Each row comes from the steps of one path. Every step used is in the known rows, and no mark comes twice. Write the path behind each row, first mark first.
Known rows
H-Q-E: [ 1.67  0.16  1.31  0.63 -2.07  1.77  1.31  0.26 -2.73  1.44 -1.53  0.81
  1.19 -2.43  0.60  1.27 -0.53  1.59  1.93  0.40  1.29  2.57  1.10 -1.90
  1.28 -0.31 -0.10]
N-H-W-E-V-G: [-2.87  1.31  0.01 -0.28  1.17 -1.06 -1.14 -2.24  2.10  1.29  0.60 -1.26
 -0.03  2.00 -0.96 -0.48 -0.86 -2.15  0.57 -1.16  1.48 -0.79 -0.40  0.98
 -1.66 -1.25  1.76]
N-G-W: [ 1.16 -2.92  0.23 -0.03 -1.66 -1.98  1.74  2.63 -0.20 -0.01  0.05 -1.70
  0.74  1.73 -0.95  1.73 -0.84  2.34 -1.89  0.20  3.96  0.75  0.16 -0.46
 -2.63  1.25 -1.97]
Q-H-W-E-V-G: [-2.95  3.29 -1.80 -0.26  0.23 -1.66 -1.98 -2.12  1.34  0.61  1.16  0.70
 -1.22  1.95 -1.06 -0.13 -0.88 -3.54  0.34 -0.90 -0.36 -1.04 -1.05 -0.02
 -2.19 -0.87  0.87]
V-G: [ 0.74 -1.76  1.75  1.32 -1.68 -0.74  1.21  2.42 -1.57 -0.34 -0.44 -0.33
  0.17  0.82 -3.19  6.10 -1.07 -0.18  0.38  1.52  2.51  0.87  1.07  0.55
  0.04  0.62 -0.95]
G-W-H: [ 0.24 -1.72 -0.36 -0.53  1.67 -0.78  0.63  1.30  1.62 -2.96 -0.10  0.27
 -0.64  0.75 -0.12 -0.28  1.18  1.55 -1.83 -0.90 -0.71 -0.33  0.60  1.11
 -0.74 -0.02 -0.34]
N-H-W: [ 1.17 -3.17  1.50  1.76 -1.08 -0.27  0.22  0.46  0.41  0.27  0.32 -0.35
 -0.94  0.72 -1.16 -0.90  0.96  0.74  0.87 -0.35  1.55 -0.96  0.89  0.49
  0.72 -2.62  2.69]
H-S: [ 2.73 -2.11  2.55  1.78 -3.31  1.78 -0.64  3.19 -2.06 -0.37 -0.37  0.70
  0.42  0.95 -0.81  5.03  0.88  1.43  0.80  2.04  1.34 -0.85 -0.34 -0.25
  0.65 -0.40  0.03]
Q-E-W-H: [ 0.96  1.02 -0.85 -1.50  2.27 -0.55  1.11 -1.04  0.21  1.02  0.23  2.56
 -0.71  0.43 -0.01 -1.42 -0.44 -1.52  1.24 -0.42 -0.32  0.91 -0.47 -1.56
 -0.56  2.07 -0.60]
Q-E-V-G-W-H-S: [-1.28  4.19 -0.34 -0.77 -1.12  1.63 -1.49 -1.18  2.67 -0.18  0.92 -0.25
 -0.53  3.06  0.01  1.55 -2.94 -2.77 -1.23  0.19 -0.92 -0.67 -1.51  0.21
 -3.94  1.05 -1.03]
V-G-W-E-Q-H-S: [-1.95  3.31  0.80  0.27 -2.08  0.21 -2.77 -0.24  2.75  0.67  2.08 -1.08
 -1.09  0.41 -0.01  0.45 -0.35 -0.20 -1.45  1.13 -2.19 -0.27 -2.28 -0.80
 -2.19  1.57 -3.53]
S-H-W-E: [-0.02 -1.47  1.35  0.34  3.17 -1.86 -1.86 -0.24 -0.89  0.45  0.37  1.11
  0.64 -0.85 -0.05 -0.92  1.45  0.56  0.87 -1.40 -1.39 -0.12  0.01  1.65
 -0.38 -0.53  1.82]
Q-E: [ 2.80 -1.40  1.87  0.32  0.25  1.29  1.94  1.54 -2.56  0.87 -0.86  2.56
  0.65 -0.14  0.87  3.02 -0.75  0.69  2.67  0.01  1.57  1.67  1.09 -1.48
  0.23  2.66 -0.46]
G-W-E-Q: [-0.44 -1.71 -1.72 -1.55  2.15 -0.03  2.10  0.48  0.46 -0.77 -0.13 -1.79
  1.86 -1.33  2.56 -1.90  1.74  2.17 -2.22  0.53 -0.50  1.15 -1.16  0.32
  0.11  2.34 -2.37]
S-H-W-E-V-G: [-2.29  1.28 -0.86 -0.31  2.23 -2.01 -2.15 -1.91 -0.06  0.96  0.81 -0.87
  0.56  0.82 -1.00 -0.54 -1.33 -3.20 -0.29 -0.93 -0.73 -1.31 -0.48  2.55
 -1.26 -0.70  2.13]
Q-H-W-E-V: [-1.12  1.84 -2.47 -0.68  1.44 -0.69 -1.67 -1.87  0.49  0.15  0.48  1.92
 -0.84  1.31  1.54 -2.71  0.95 -2.06  0.74 -1.47 -1.00 -1.79 -1.03 -0.59
 -0.76 -1.20  2.00]
Q-H: [ 2.33 -1.14  1.44  1.53 -0.84  0.04 -0.32  1.87 -1.30 -0.34 -0.12  2.79
 -2.16  0.13 -0.19  1.29  0.22  0.42  1.86 -0.33  0.11 -1.02  1.60 -1.16
  1.65  0.19  0.47]
V-G-W: [-0.11 -2.23 -0.14  0.29 -1.76 -0.62  1.95  2.51  0.64 -1.38 -0.14 -2.08
  0.41  0.84 -3.01  3.91 -0.88  0.43 -2.24  1.08  2.10  1.18  0.16  1.91
 -2.26  0.95 -1.45]
V-E: [ 0.94 -2.87  2.58 -0.17  1.70  1.04  2.91  1.42 -2.11 -0.61 -1.71  0.03
  2.28 -0.62 -1.50  4.03  0.36  0.94  2.55  0.23  1.76  1.59  1.04  1.30
  0.87  1.50 -0.31]
S-H-Q: [ 1.76 -1.59  1.95  1.72 -1.38  0.19 -1.33  0.66 -3.04  0.83 -1.18 -0.55
  0.02 -3.20 -0.45 -0.93 -0.04  1.73  0.51  0.01 -0.69 -0.36  2.07  1.13
  3.83 -2.28  2.33]
H-W-E-Q: [-0.88 -1.15 -1.78 -0.33  1.10 -0.96  0.95 -0.72 -0.74 -0.09  0.72 -1.16
  1.83 -1.00  1.37 -1.53  2.31  0.56 -0.98  1.06 -0.60  0.59 -1.48 -0.38
  0.88 -0.52 -0.72]

Write each row's path
[-0.98  2.83 -2.95 -1.68  0.34  1.62  0.34 -2.50  1.25 -0.46 -0.76 -0.65
  0.40 -0.70  2.79 -4.71 -0.91 -0.43 -1.46 -1.30 -1.29  0.31  0.19 -0.53
 -0.27 -1.00  0.86] => G-W-H-Q-E-V
[ 1.02  0.66  0.58 -0.04 -1.81  1.37  0.97 -1.90  0.00  3.92 -0.61 -0.36
 -0.23 -2.16  0.06 -4.18 -0.96  0.34  2.05 -0.16  1.44  1.55  0.29 -1.81
  1.32 -0.40  1.06] => N-H-Q-E-W
[-0.69  0.68 -2.20 -0.47 -0.89 -1.19  0.14 -1.10  0.27 -0.09 -0.41 -1.05
 -0.34 -1.52 -1.69 -2.98  1.16  0.00 -1.28  0.81 -0.32  0.16 -0.46 -0.34
  2.00 -2.98  0.65] => E-W-H-Q
[ 0.51  2.31  2.11  0.97 -0.83  1.27 -3.01 -0.12 -0.26  1.29  1.14  1.86
 -0.98 -0.49  2.51 -0.06  1.18  0.68  1.64  0.90 -2.28 -1.38 -1.33 -2.64
  1.72  1.14 -1.99] => W-E-Q-H-S
[-2.22  3.07  0.68 -0.36 -0.99 -0.27 -0.16 -1.49  2.30 -0.20  0.05 -1.21
 -0.26 -1.15 -1.56  0.17 -1.83  0.30 -1.09 -0.63 -0.66  3.03  0.51 -0.36
 -2.54 -0.22 -1.70] => V-G-W-H-Q-E
[ 1.89 -0.78 -0.36  1.53 -1.57  0.58  0.30  0.69 -1.49  0.41  0.62  0.94
 -1.92 -1.15  1.66 -1.84 -0.07 -0.12  0.46  1.10 -1.00 -1.61  1.04 -1.88
  4.18  0.35 -0.45] => E-Q-H
[ 0.39 -0.33  1.26  0.20  0.74  1.31  1.56 -0.70 -1.14  0.72 -0.09  0.16
 -0.21 -1.77  0.80 -0.97 -0.30 -0.69  2.31  0.43 -1.16 -0.18  0.80 -0.67
  3.42  1.60 -0.97] => V-E-Q-H
[-0.57  0.55 -1.27 -0.91  1.84 -0.50 -0.09 -0.50  1.48 -0.21  0.85  0.36
 -0.73 -1.30  2.88 -3.96  1.22  1.23 -1.10 -0.76 -2.29  0.06 -0.77 -0.97
  0.31  2.23 -2.20] => G-W-E-Q-H
[ 1.45  0.06  3.09  1.39 -1.05  0.71 -2.36  1.63 -0.20 -1.54  0.23  1.75
 -0.83  1.46 -0.48  3.57  1.13  1.18  0.81  0.69 -0.82 -1.69 -0.06 -0.68
  0.59 -1.22  0.02] => W-H-S
[-1.43  2.50 -0.58 -0.28 -2.53  2.09  0.52 -2.37  2.10  2.44 -0.39 -2.85
 -0.20 -0.51  0.26 -2.89 -3.52 -1.01 -0.49 -0.85  1.52  0.89  0.80  0.21
 -0.88 -0.57  0.92] => N-H-Q-E-V-G-W
[-0.92 -0.27 -0.77 -0.21 -0.65 -0.30  0.06 -0.01  1.41 -2.32 -0.81 -1.67
 -0.16 -1.41 -0.46 -2.22  1.47  2.52 -2.60 -0.56 -1.04  0.57  0.67  0.68
  0.32 -2.80  0.18] => G-W-H-Q
[-0.11  0.24  1.20  0.93 -0.62 -0.30 -0.79 -0.09 -0.58 -1.14 -0.94  0.06
 -0.31 -1.64 -0.43 -0.10  1.23  1.99  0.04 -0.23 -0.61  0.25  1.61 -0.70
  2.65 -3.07  0.76] => W-H-Q
[-0.65  0.57  0.43  0.22  1.20 -1.59 -1.76 -0.45  0.52 -0.04  0.79  2.71
 -1.05  0.39 -0.18 -0.57  1.97  0.11  1.58 -1.40 -1.05  0.06 -0.55 -0.92
 -1.54 -0.55  0.47] => Q-H-W-E
[ 2.31 -0.25 -0.95 -0.75  0.39  2.12  2.04  0.12 -2.65  0.96 -1.04  1.81
  0.92  0.72  2.56  0.93 -1.70 -1.54  1.80  0.04  1.60 -0.16  0.66 -1.12
  0.94  1.90  0.96] => Q-E-V
[-1.00 -0.44 -0.20 -2.14  3.77 -0.88  2.18 -1.16  0.87 -0.38 -0.53  0.10
  0.81  0.18 -2.38 -0.37  0.54 -1.32  1.37 -0.15 -0.06  0.72 -0.56  1.45
  0.13  1.15 -0.27] => V-E-W-H
[ 0.82 -0.78 -2.20  1.66 -2.77 -0.20 -0.05 -0.56 -0.60  0.16  1.64 -0.27
 -1.86 -0.68  0.75 -3.63  0.81 -1.19 -0.90  1.31 -1.57 -1.70 -0.37 -1.17
  2.45 -2.23  0.87] => E-Q-H-W
[-0.46 -0.21 -1.57 -0.77  3.37 -1.01 -1.81 -1.67 -0.99  0.49  0.25  0.30
  0.78  0.13  1.58 -3.23  0.46 -1.62  0.15 -1.56 -1.44 -1.97 -0.42  2.07
  0.24 -1.09  3.27] => S-H-W-E-V
[-0.51 -0.86 -2.79 -2.48  3.01  0.31  1.50  0.27  0.53 -1.35 -1.04 -0.49
  1.90  0.98  2.29 -1.10  1.03  0.51 -1.66 -0.98  0.65 -0.13 -1.14  1.54
 -1.54  1.57 -0.02] => G-W-E-V
[ 0.32 -1.22  0.10 -0.53  2.13 -0.05  1.21  0.43 -1.58  0.27 -0.20  0.09
  1.60 -1.53  2.47  0.36  1.53  1.61  0.49  0.78 -0.13  0.75 -0.25 -0.95
  2.48  1.99 -1.92] => W-E-Q
[-2.70  1.21 -2.29 -0.96  0.65 -1.45 -0.01 -1.21  0.36  0.02  0.31 -1.36
  1.31  1.82 -1.39  2.01 -0.28 -2.72 -0.91  0.34  1.43  0.10 -1.40  1.25
 -2.42 -0.75  0.58] => H-W-E-V-G
[-0.57 -0.93 -3.20 -0.74 -1.41  0.20  2.18  1.17  0.53 -1.26 -0.23 -2.91
  0.52  1.86 -1.33  1.65 -1.88 -1.70 -3.04  1.12  2.12 -0.68 -0.28  2.34
 -1.44  0.49  0.04] => E-V-G-W
[ 0.67 -0.52  1.10  0.42 -0.96  0.78 -1.50  1.71  1.90 -2.65  0.48  0.09
 -0.65  1.73 -0.52  1.33  1.33  1.80 -1.83  0.40 -1.18 -1.18 -0.88  0.78
 -1.67 -0.70 -0.51] => G-W-H-S
[-1.86  0.88 -2.56 -1.09  0.74 -0.91  0.47 -0.35  2.45 -2.24  0.32 -1.75
 -0.78  2.45 -1.04  0.07 -1.72 -2.24 -3.09 -0.28 -0.02 -1.40  0.05  1.94
 -1.60 -0.30  0.03] => E-V-G-W-H
[-1.75 -0.60  0.68 -1.09  1.63 -1.51  1.02  1.45  1.45 -0.97 -0.05 -1.02
  1.40  0.66 -2.03  3.85  0.12  1.19 -1.23 -0.26  1.29  2.47 -0.68  1.54
 -3.78  2.62 -2.55] => V-G-W-E
[ 2.63  0.26  2.82  2.40 -3.71  1.51 -2.52  2.32 -0.97  0.17  0.50  2.62
 -2.14  1.01 -0.40  3.07  0.40  0.55  1.97  1.00 -0.29 -1.91  0.08 -1.43
  0.83 -0.52  0.31] => Q-H-S
[ 2.08  0.32  2.83  1.25 -0.62  1.26 -0.95 -0.47 -3.12  2.48 -1.01  1.08
  0.20 -3.62  1.13 -1.24 -1.49  0.99  2.52 -0.83 -1.00  1.22  2.11 -0.50
  2.43 -0.09  1.41] => S-H-Q-E
